Each row comes from the steps of one walk. Every step used is in the known rows, and no mark comes twice. Write the walk behind each row, first mark first.
In the rows, zero is written as 128.
Known rows:
nogad > difupan > petu > fulot: [150 117 134 144 119 122 125 138 180 114 176 119  69 138  88 138 122 152
 119 144 129 142 153 134 130 143 128 180  92 128 132 134  74 159 132 108
 141]
tesimed > difupan: [130 108  89 134 125 117 132 135 122 129 122 120 125 133 131 136 143 132
 117 167 132 128 133 130 128 138 126 138 128 122 130 128 101 122 131 121
 140]
difupan > petu > fulot: [150 135 143 144 123 126 129 124 196 117 173 123  76 141  88 133 134 139
 129 122 106 142 146 139 133 141 129 171  97 142 130 140 107 141 132 111
 136]
difupan > petu > tidis > nane: [145 126  55 140 122 115 143 121 142 110 125  98  85 105 104 141 159 138
 117 145 142 143 151 155 125 137 114 191  93 172 129 123 138 155 131 121
 127]
nane > fulot: [131 133 115 145 123 125 120 132 195 128 167 129 140 140 132 129 123 127
 130 124 110 137 145 137 125 137 116 139 126 124 128 133 123 123 130 120
 112]
mozet > nane > fulot: [145 138 117 146 123 120 129 128 197 108 170 123 149 138 128 115 130 129
 131 125 121 155 138 133 123 154  93 137 123  95 129 125 137  42 130 117
 112]
nane > mozet: [139 151 144 129 122 127 100 124 134 126  99 132 134 124 135 130 131 126
 134 133 179 135 148 158 124 130 133 140 129 124 127 108 131 121 128 120
 169]
tesimed > difupan > petu > fulot > nane: [165 124 128 146 119 117 148 127 185 127 192 117  79 156  89 115 145 143
 127 152 112 147 140 163 133 125 117 189  95 128 133 150 143  65 136 100
 140]
fulot > nane: [143 132 146 127 126 129 144 126 130 136 153 128 128 139 122 104 128 130
 133 130 130 135 120 152 128 106 117 142 122 119 130 140 181  58 130 120
 123]
nogad > difupan > petu > tidis > rogik: [149 107 228 133 120 109  84 131 134 122 135 109  91  83 112 140 138 149
  99 161 153 140 164 144 127 150 120 190  99 162 128 108  79 165 133 105
 134]
vogerov > tidis > rogik > zokal: [129 129 206 137 141 135 122 117 151 133 146 131 133  88 116 141 144 127
 103 146  86 106 118  53 133 128 122 147 130 157 124 141 130 125 140 117
 136]
fulot > nane > zokal: [131 134 138 137 119 133 125 133 144 139 123 127 139 143 130 110 127 133
 141 130 140 132 174  74 128 104 119 151 126 124 128 166 182  59 131 124
 108]
nogad > difupan > petu > fulot > nane > mozet: [171 145 163 141 113 123 112 131 177 121 161 123  87 142  98 116 126 148
 131 150 184 152 162 184 125 123 125 195  95 115 132 123 132  82 133  96
 177]
vogerov > tidis > nane > difupan > petu > fulot: [156 121  88 148 137 123 145  94 191 111 213 108  67 132  85 136 141 135
 110 139  62 142 166 132 127 141 114 193  80 156 132 146 115 153 134 106
 135]
vogerov > tidis > petu > fulot > nane > zokal: [147 136 104 138 123 131 167 129 210 131 151 123 129 122 103 111 146 133
 134 138 109 140 192  78 127 111 116 175  99 142 129 183 184  68 135 108
 106]
vogerov > tidis > petu: [141 127  72 123 136 126 168 119 141 122 124 122  97  91 108 124 151 126
 110 146 112 139 135 135 123 126 118 144  97 157 128 142 136 145 131 126
 128]
vogerov > tidis > petu > fulot > nane: [161 135 109 129 129 126 189 122 203 126 187 122 118 120  93 103 148 129
 127 139  97 143 139 153 128 114 116 168  95 138 131 158 181  68 135 102
 122]
petu > tidis > nane: [132 126  50 133 123 117 155 129 143 115 118 104 146 104 127 140 155 130
 124 144 143 131 149 140 124 135 119 165 117 153 128 118 151 144 129 119
 120]
vogerov > tidis > nogad: [113 134 120 107 148 123 151 114 144 123 127 115 120 101 122 138 142 118
 112 148  97 133 136 130 130 117 130 142  77 151 126 138 139 135 130 118
 148]
mozet > nane: [141 133 129 130 128 122 136 124 130 107 130 121 139 124 124 113 134 130
 130 130 140 149 120 126 126 148 104 127 125  97 130 120 142  37 128 125
 129]
rogik > mozet > nane > difupan > nogad: [136 147 120 165 122 121 102  95 111 104 157 116 112 142 125 117 129 126
 118 132 103 140 136 146 135 149 112 146  72 121 131 114 131  59 134 117
 133]
nogad > difupan > petu > tidis: [140 102 110 141 114 105  75 139 111 120 125 107  72  87 107 133 123 151
 108 166 160 139 168 146 124 139 121 198  93 135 131 112  84 163 130 112
 132]
tidis > rogik > mozet > nane: [166 159 212 177 128 126 128 118 149 104 136 124 149 111 131 118 155 128
 126 132 128 149 113 158 130 159 106 134 132 117 126 112 134  35 136 109
 128]
difupan > petu > tidis > rogik > mozet > nane: [173 153 206 185 120 111  93 116 148 100 134 112 110  83 114 119 161 137
 118 144 135 159 137 178 129 167 101 179 108 135 126 104 125  50 138 101
 126]
tidis > nane > difupan: [136 118  71 141 129 131 157 105 126 119 176 109 128 150 126 128 137 129
 112 130 101 133 143 111 125 134 115 143 117 144 131 124 130 142 129 129
 129]
petu > fulot: [134 134 137 135 123 128 144 132 197 123 167 129 144 140 114 130 130 130
 137 122 109 129 143 125 132 139 135 142 124 121 130 135 121 125 130 109
 126]
nogad > difupan > petu > tidis > rogik > mozet: [163 135 204 189 115 112  75 133 134 119 133 115  98  80 119 138 146 146
 107 165 142 138 154 178 129 150 126 193 106 155 126 107  83 159 139  99
 132]
nogad > difupan: [131 105 120 129 123 124 123 145 109 124 130 123 119 124 129 133 114 144
 115 156 156 126 138 121 124 130 127 139 123 110 130 121  88 149 129 124
 135]
petu > tidis > nogad > difupan: [111 110 109 119 118 111 126 151 127 119 118 101 138 100 128 138 131 140
 106 168 162 136 161 127 128 134 132 166  80 131 129 108  94 158 129 110
 146]
tidis > vogerov: [112 127 189 134 123 135  63 143 148 129 121 128 112 136 125 127 139 131
 119 126 121 126 132  96 129 123 133 134 122 132 128 134 119 128 126 130
 137]

Which walk is each row?
[132 114 118 121 139 119 124 121 124 114 136 105  38 105  95 144 131 145
  97 169 127 146 146 142 127 125 123 181  52 155 129 136  85 170 132 119
 160] => vogerov > tidis > nogad > difupan > petu
[143 115 135 148 126 124  90 102 113 124 179 117  54 141 101 122 122 138
 106 128  99 144 151 129 129 138 118 168  96 144 132 126 100 147 130 128
 138] => nane > difupan > petu
[132 133 147 126 119 125 128 101 160 127 207 119 112 169 109 113 118 128
 123 124  88 129 152 138 139 123 125 164  62 135 134 138 155  79 132 105
 129] => petu > fulot > nane > difupan > nogad
[162 142 118 137 115 131 198 134 206 124 186 121 127 147  94 102 152 133
 133 122 121 148 132 150 132 119 120 158 101 137 132 149 179  67 133 107
 124] => tidis > petu > fulot > nane
[142 117 144 140 125 127 119 108 113 138 200 123 127 151 125  96 117 130
 117 130  98 137 143 131 128 115 114 149 120 111 133 132 159  67 130 118
 125] => fulot > nane > difupan
[160 126 120 147 115 129 169 115 182 128 227 117 128 159 100  94 137 133
 115 122  90 148 154 129 131 127 115 165 100 129 135 139 156  76 133 108
 124] => tidis > petu > fulot > nane > difupan
[135 120 229 125 124 115 102 127 149 130 128 117 158  86 135 134 145 129
 114 140 133 129 154 136 129 145 124 156 127 156 126 110 122 135 131 106
 122] => petu > tidis > rogik
[134 119 127 128 125 124 132 133 126 112 135 104  48 132  96 141 133 148
 103 153 151 149 138 135 131 131 128 172  60 153 130 126  79 168 130 125
 160] => tidis > nogad > difupan > petu
[149 123 144 153 122 124 111 109 183 119 212 118  76 152  89 125 124 138
 116 121  81 144 163 124 132 146 125 178  95 136 133 134  95 144 132 109
 136] => nane > difupan > petu > fulot
[137 121 118 139 118 108  79 126 125 123 124 112  80  90 107 128 135 139
 117 144 136 141 161 154 127 138 123 188  98 151 129 117 119 147 130 115
 126] => difupan > petu > tidis
[152 121  83 149 128 128 136  97 125 113 180 104  52 149  97 132 143 139
 106 130 101 146 145 130 127 136 110 174  90 164 132 130 114 157 131 131
 137] => tidis > nane > difupan > petu
[158 120 150 148 125 124 102  99 114 130 200 116  54 151  97 103 122 140
 110 129 100 150 144 147 129 119 110 179  92 135 133 136 141  90 132 121
 133] => fulot > nane > difupan > petu
[157 157 117 182 124 124 128 125 131 103 128 125 140 118 128 112 143 128
 134 134 131 149 113 159 128 150 107 133 129  95 127 116 143  32 135 117
 126] => rogik > mozet > nane
[122 110 183 152 112 114   4 126 134 127 154 110  68 112 109 119 137 141
  98 140 105 140 178 105 128 135 123 193  91 147 131 120  99 148 128 117
 135] => nane > difupan > petu > tidis > vogerov
[134 113 194 152 111 114  14 125 136 132 173 110  67 120 104 101 137 142
 102 142 107 144 173 121 128 120 116 203  88 140 133 129 137  95 130 110
 132] => fulot > nane > difupan > petu > tidis > vogerov
[143 147  72 133 117 117 123 126 148 114  90 110 151 101 135 139 156 128
 130 148 191 138 166 168 120 136 124 174 119 149 127  99 149 133 128 111
 161] => petu > tidis > nane > mozet
[115 111 111 110 142 120 142 133 124 120 129 111 112 101 122 141 127 135
 102 174 128 131 144 124 126 120 129 152  76 131 128 130  97 157 130 116
 154] => vogerov > tidis > nogad > difupan
[168 160 170 140 117 126 115 119 189 124 160 127  94 145  97 112 136 137
 141 130 162 153 156 187 128 121 125 187  99 129 131 128 162  68 132  99
 170] => difupan > petu > fulot > nane > mozet
[155 134  71 141 113 113 109 130 133 107  98 101  89  99 114 145 148 147
 117 168 211 147 175 173 118 140 120 204  93 151 129  98 109 161 131 110
 174] => nogad > difupan > petu > tidis > nane > mozet
[151 157 199 182 120 132 111 127 162 110 107 124 160 117 136 124 152 131
 134 131 139 145 167  82 129 151 108 143 133 123 124 141 140  40 136 116
 112] => tidis > rogik > mozet > nane > zokal
[175 141 213 186 126 122  92  94 131 105 186 113  70 127 103 114 145 138
 102 131  99 161 138 154 130 163 100 171  99 138 130 113 103  72 137 113
 138] => tidis > rogik > mozet > nane > difupan > petu
[155 157 220 180 127 131 119 123 150 125 134 131 141 114 136 133 150 125
 123 131 115 128 121 162 133 140 131 135 136 151 124 119 118 127 137 112
 128] => tidis > rogik > mozet
[157 149  77 140 117 115 112 118 147 110  96 105  96 102 114 142 158 135
 125 147 191 148 169 181 121 138 121 196  97 166 128 103 139 145 130 113
 169] => difupan > petu > tidis > nane > mozet
[120 123 122 133 121 109 101 113 137 119 157  95  90 111 106 129 141 132
 100 142 112 150 171 133 133 138 127 191  55 163 130 113 113 152 130 112
 148] => nane > difupan > petu > tidis > nogad
[137 125  53 122 148 128 175 109 141 116 131 115 116 105 122 143 150 124
 120 150 105 125 131 136 121 121 114 148 112 154 127 144 152 142 131 125
 128] => vogerov > tidis > nane
[162 139 159 142 121 125 145 121 191 126 195 122  81 150  86 109 135 139
 135 124 109 146 137 161 133 118 119 180  97 132 132 150 161  69 133 105
 129] => difupan > petu > fulot > nane
[165 156 183 181 136 119 113 112 211 108 176 127 152  99 134 122 144 123
 121 144  87 150 139 168 123 159  91 152 123 116 125 128 135  43 140  98
 110] => vogerov > tidis > rogik > mozet > nane > fulot
[136 109 119 149 116 106  60 112 113 125 163 108  82 102 108 121 126 139
 103 143 112 142 179 139 127 143 118 195  94 143 131 112 105 149 130 113
 126] => nane > difupan > petu > tidis
